Each row was made from one small tree. Brackets hold a mark, then the marks that hang from it, in alphabetical order. Every link used is in the known rows. Write each row's tree.
Known rows
{Q {A E}}: [  4  12 -23   3 -21  -7   4  -8  -5   2 -10 -34 -15  11  -9  -7   3  -7
  25  -3  11]
{U {Y E}}: [  3  39 -16  -3 -32  -1   8   6 -40   0  -4  15  13  11  25  -4  23  -8
  14  10  -4]
{Y {E Q} U}: [  2  54  -5  -2 -52   4 -24 -22 -33   4   7   8  25   0  10   8   7   4
  -3   2  -9]
{Q {A {E {Y U}}}}: [ -1  68  -3   0 -19  -2 -17  -4   1   7  -7 -38 -11   3 -13  -7 -16 -20
  18   2  -1]
{Y {E Q}}: [  1  -6 -25   2 -25   0   3 -19 -10  -1   8   9  21   2  11   8   8   9
   6  -1  -1]
{X {B G}}: [  0 -41 -56   7  -3  -9   3   0 -19   6   4   0 -11   6 -17  -3  -8  12
  -9  -2  18]
{A {E B Q Y}}: [  1 -45  19   1  26   4  16 -12  41   1  15  -6  17  -5 -12   5  -9 -11
   4  -3 -10]
{E {B {G U}} Q Y}: [-17 -35  13   4  49   6  -3  11  73  -8   5  14  -2 -17 -17  14 -18  18
 -28  -1   0]
{B {G {U {Y E}}}}: [ -6  38 -21   0 -35   2 -15  28 -16  -9  -6   4 -23   7  13  -1  13  33
   6  16   6]
{A {E {B G} Y} Q}: [  2 -27  28   5  20   5  11  10  29  -2   9  -3 -10  11 -21 -23 -15  25
  46   3 -11]
{X {B {G {U Y}}}}: [  4 -21 -56   2  -9   0  -9  18 -13  -3  -3  -4 -16   6  -3  -1   3   2
 -11   8  17]
{B {G U}}: [ -7   5 -28   4 -16  -4 -13  13   7 -11   5   8 -35   6 -13   0   1  31
  -8   3  21]
{X B}: [ 11 -51 -59   3   5  -6   8 -18 -20   7  10   3   9   7 -10  -5  -3 -22
  -5  -7  18]
{Y E {U {G B}}}: [ 11  70  21 -10 -43  -5 -16  -8 -88   8   5   3 -19   1  31  -5  -1 -11
 -11  -4  -2]
{A {E B Q}}: [  7 -61  16   2   4   2  15 -18  18  -3  11  -3  15   1 -10   5  11  -2
   4  -7  -4]
{A {E B {Y U}} Q}: [ 13  11  43  -1   7  10  -8  -9  12   3  14  -1   9   9 -16 -26 -11 -11
  41   2 -17]
{Y {E B}}: [ -2 -24   6   0   7  -2   7 -11  -2   4   8  19  17  -2  10  -5   9  12
  15  -7  -3]
{A {E B} Q}: [ 20 -53  21   3   3   4  14 -13   6  -4  10   1   4  19 -13 -24  10   2
  50  -2  -5]
{G B {U {Y {E Q}}}}: [ 18  11  15 -10 -14   8   0   9 -51  -9   3  -2   0   1  27  10  16  -9
  -6   2  10]
{A {E {B G} Q}}: [ -1 -52  18   5  -2  -1  11  -2  21  -4   5  -4   0   0 -14   7   6  29
   1  -3  -3]
{Q {A {E {B G} Y}}}: [-15   1  12   4  23  -5   5  13  40   5 -12 -31 -18  -6 -19  -6 -18  14
  18  -2  -1]

Which tree is each row?
[ 13 -37  25   1  27   8  15  -6  27  -2  14  -2   6  13 -15 -25 -10  -7
  49   0 -10] : {A {E B Y} Q}
[  4 -43 -62   4  -3  -2 -13   4  -3  -2   7  -7 -19   3 -14  -1  -9  14
 -10   1  24] : {X {B {G U}}}
[ 14  41  12 -10 -21  -8  19  14 -86   1  -8   7 -22   6  48  -4  16 -26
  -9   3  -5] : {U {G B} {Y E}}
[ -6  -6  10   1  30  -2   8  -1  38   6  -8 -29  -5  -3 -14  -7 -13 -14
  20  -6  -1] : {Q {A {E B Y}}}
[ 14  28  12  -7  -4 -11  28  15 -73  -2 -11  16 -30  11  30  -3  16 -43
 -29  -1   5] : {U {G B} Y}
[ 18  22  14 -11 -15   5  -2  14 -61  -8   4  -3 -14   4  27  -1  15  -8
   6   1  14] : {G B {U {Y E}}}
[ -1   3   6  -4  -3  -3  17   4 -10   0 -15  19  11  -4  44   6  23 -23
 -21   7 -21] : {U G {Y {E B Q}}}
[-18  30  30   0  40   3 -13 -11  50   8 -13  -1  26 -21 -17  11 -18 -28
 -27  -7 -11] : {E B {Q A} {Y U}}
[-28 -15  13   6  61  -3   8  10  72   3 -20  -2   3 -18 -22  13 -22  13
 -25  -6  -6] : {E {B G} {Q A} Y}
[ -3  18  28  -2 -19   6 -21 -21  -9   6   5  17  36 -11   9   8   8   6
  -8  -3 -14] : {Y {E B Q} U}
[  4 -11 -57   0 -24   2 -16  18 -22   1   0 -11  -7   2  11  -2   3  17
   3  11  11] : {X {B {G {U {Y E}}}}}
[-21  17  39   3  27   2 -13   5  39   4   1  23  14 -18 -21  11 -18  11
 -34  -2 -14] : {E {B G} Q {Y U}}
[-10  14 -25   3  28  -2   8  -9  41   1 -12 -10  10  -5 -14  11 -19 -26
 -13  -2   2] : {E {Q A} Y}
[ -8 -37  22   5  20   2  12   7  42  -1   9  -7   1  -6 -18   7 -13  21
   1   0 -11] : {A {E {B G} Q Y}}
[  3  -6   1  -4  -2  10  -8   3  16 -10  -3  12  18  -4  23   8  24  -5
  -4   7  -2] : {G {U {Y {E B Q}}}}
[-21 -32   9   7  33  -7   8   2  44   0 -23   3   2 -11 -19  14   0  23
 -24  -9   2] : {E {B G} {Q A}}
[-12  69  -5   1   5   1 -18 -12  22   6 -11 -11  13 -10 -15  10 -20 -32
 -21  -1  -4] : {E {Q A} {Y U}}
[-13 -18  10   3   1  -4   3   5  -1   3   2  19   0  -4   4  -3   4  45
  11  -3  -3] : {Y {E {B G}}}
[  2  62  -9  -3 -53  -1 -22 -18 -38   4   1   6   6  -3  29   7   4 -12
 -21   5 -13] : {Y {E Q} {U G}}
[ 19  14  16  -9   0   2   4  15 -53 -10   3   6 -21   8  11   0  15 -23
 -11  -2  21] : {G B {U Y}}
